Each row was made from one walk, in order. Every step used is in the known rows, and no mark comes twice. Write each row's walk.
Known rows
vimas > kalup > zuva > litibus: [ -6.5  22.5 -46.4 -23.9  18.2  33.5  23.0   3.1 -40.4 -30.2  -8.8  28.7
  26.9  -9.9 -11.8 -25.2  13.8  22.8  23.1]
godi > kalup: [-24.0   6.5 -47.1 -21.1  -7.6  19.6   1.9  -8.1 -31.6 -27.3   1.4  42.2
  -6.0  18.4 -12.9 -27.0  38.0  28.3  31.0]
zuva > litibus > vimas > kalup: [ -1.1  20.0 -29.9 -22.7  10.9  23.6  20.6 -16.5 -43.4 -28.6  -6.2  28.3
  15.0 -15.4 -18.6 -36.1  24.2  28.2  10.7]
vimas > kalup > litibus > zuva: [ -9.0  21.6  -5.0 -15.6  19.6  19.8  13.4 -26.4 -32.2 -48.3  33.7  39.7
  17.9   3.9 -19.9 -31.9  15.0  25.2  10.0]
vimas > kalup > godi > litibus > zuva: [  5.6  14.5 -13.4  -3.6  29.6  21.4  11.1 -11.4 -11.0 -48.0  35.1  50.2
  -4.9 -10.3  -9.3 -31.1   7.3  18.3  13.7]
kalup > godi > litibus > vimas: [  6.2   2.1 -19.2  -2.1  14.2  13.9  29.1  -6.5 -24.8 -33.2   4.6  27.2
 -13.0  -5.5  -5.8 -27.8  20.3  10.8  18.3]
zuva > litibus > vimas > kalup > godi: [ 12.4  24.2 -34.1 -31.6  30.2  20.6  24.4  -6.9 -38.3 -29.2  13.3  32.2
  25.5 -20.4   2.4 -23.4  26.7  20.4  15.8]
godi > kalup > zuva > litibus > vimas: [ -6.8  15.1 -31.1 -19.6   5.3  29.4  36.4   1.3 -54.3 -27.7 -15.2  30.7
   0.6   7.3  -6.6 -26.0  31.6  17.7  12.5]
vimas > kalup > godi: [  8.9  18.8 -36.7 -31.1  31.2  14.9  10.8 -10.8 -27.2 -27.9  21.2  37.2
  26.4 -20.3   4.9 -24.3  25.9  19.9  19.9]
vimas > kalup > litibus > lavet: [-23.5  15.3  -6.4  -4.9  24.3  22.1  31.6 -11.9 -61.5 -45.3  17.8  23.9
  36.8   0.8 -26.8 -38.3  35.1  36.7  26.3]
godi > kalup > litibus: [-28.6  13.9 -37.5 -26.8  -2.9  13.6  18.9 -18.5 -34.5 -39.7  11.7  22.5
  17.7  22.1 -23.6 -24.3  26.3  26.9  40.1]
litibus > godi > kalup > zuva: [-25.3  15.6 -46.6 -31.7  10.4  23.9  22.3  -2.6 -35.2 -23.2  -3.7  64.1
   4.6  14.0  12.5 -28.1  28.1   6.3  22.7]
zuva > kalup: [  4.6  -4.1 -50.9   5.1 -20.0  14.1  -0.1 -19.3 -43.0 -28.3  -0.9  35.0
   6.2  -1.9  -5.5 -25.5  36.1  10.3  24.2]
vimas > kalup: [ -6.0  13.3 -32.5 -21.2  11.6  15.3   0.7 -21.7 -27.6 -26.2   5.7  36.1
  17.3 -14.1 -16.3 -36.9  22.6  27.0  16.5]
zuva > litibus > godi > kalup: [-24.3  19.0 -56.4 -18.8  -9.0  26.8   7.1  -1.5 -36.8 -26.4  -5.4  42.2
   2.0  10.1  -6.8 -15.6  22.8  26.4  37.7]
godi > litibus > vimas > kalup: [ -2.3  11.5 -26.2 -16.3  11.8  16.1  21.0 -22.1 -26.4 -31.4  -0.9  36.6
   0.5 -15.2 -20.1 -44.2  20.1  21.3  15.2]
godi > litibus > vimas > kalup > zuva: [ -8.9  14.1 -30.6 -29.3  24.9  21.6  35.1 -12.3 -31.2 -29.0  -4.3  54.2
   7.7  -6.9  -0.3 -44.7  22.1   5.1  10.4]

Which walk is each row?
[ -9.2  26.1 -43.8 -14.7  12.3  28.0  14.4  -1.3 -36.5 -22.9  -6.8  38.2
  22.6 -13.5   4.4 -14.0   1.8  13.5  24.8] | vimas > kalup > zuva > litibus > godi
[  4.6   9.9 -10.9   2.7  27.4  20.0   9.5  -7.7 -11.1 -47.1  35.9  45.5
  -9.5  -5.3  -7.8 -26.2   8.0  16.7  15.2] | kalup > godi > litibus > zuva
[-17.2  12.8 -17.5   3.9  26.7  36.6  33.1  14.1 -67.6 -38.7   1.3  27.1
  27.8  -0.2 -14.2 -29.4  34.2  33.4  22.1] | kalup > zuva > litibus > lavet
[ -9.5   7.3 -15.6   7.5  34.5  23.6  29.3   3.2 -40.6 -45.4  19.7  34.5
  14.9 -14.2 -16.2 -37.9  28.3  30.5  31.4] | vimas > kalup > godi > litibus > lavet
[-16.2  23.5 -30.7 -16.8   6.8  11.9  11.4 -23.7 -29.8 -28.7   8.8  30.9
  27.4  -6.6  -6.0 -18.0   3.7  15.8  30.5] | vimas > kalup > litibus > godi
[-15.3  18.9 -53.9 -24.0   8.7  34.6  23.0   9.9 -42.3 -30.4 -10.5  32.4
  15.2   5.9 -10.1 -20.1  20.7  22.9  30.3] | godi > kalup > zuva > litibus
[-22.8  14.7 -24.5  -3.0  21.8  38.4  35.2  14.3 -69.9 -40.0  -0.1  33.5
  24.7   4.8 -15.5 -31.5  39.3  35.3  25.8] | godi > kalup > zuva > litibus > lavet
[ -8.3  16.4 -28.5 -34.3  23.9  21.7  31.3 -13.3 -40.2 -24.6  -4.6  54.4
  13.4  -3.8   4.2 -42.6  29.4   7.4   4.0] | litibus > vimas > kalup > zuva
[-18.1  18.2 -12.0 -15.8  10.2  21.0  14.3 -19.6 -33.9 -48.5  31.4  42.7
   6.3  19.3 -18.0 -27.5  21.4  25.8  16.3] | godi > kalup > litibus > zuva
[-10.8  14.9 -40.0  -3.9  -7.4  11.0  12.2 -21.9 -38.1 -29.9   6.5  30.8
  21.9  -0.2  -1.4 -12.9  10.2   7.7  33.9] | zuva > kalup > litibus > godi
[-17.0  10.8 -19.9 -21.4  -2.3  14.4  33.7 -19.2 -47.9 -34.6   1.0  23.6
   2.5  19.5 -16.4 -29.2  34.9  19.8  18.9] | godi > kalup > litibus > vimas
[ -9.0   6.4 -40.9  -8.4 -10.5   9.5  17.6 -26.1 -43.0 -40.3   9.7  17.9
  27.1   8.6 -19.2 -23.0  24.5  14.1  35.8] | zuva > kalup > litibus
[-18.4   6.3 -15.9   7.1   8.9  21.1  31.0 -10.8 -68.5 -46.8  14.7  23.4
  31.7   6.9 -21.2 -33.2  41.8  29.6  30.6] | zuva > kalup > litibus > lavet
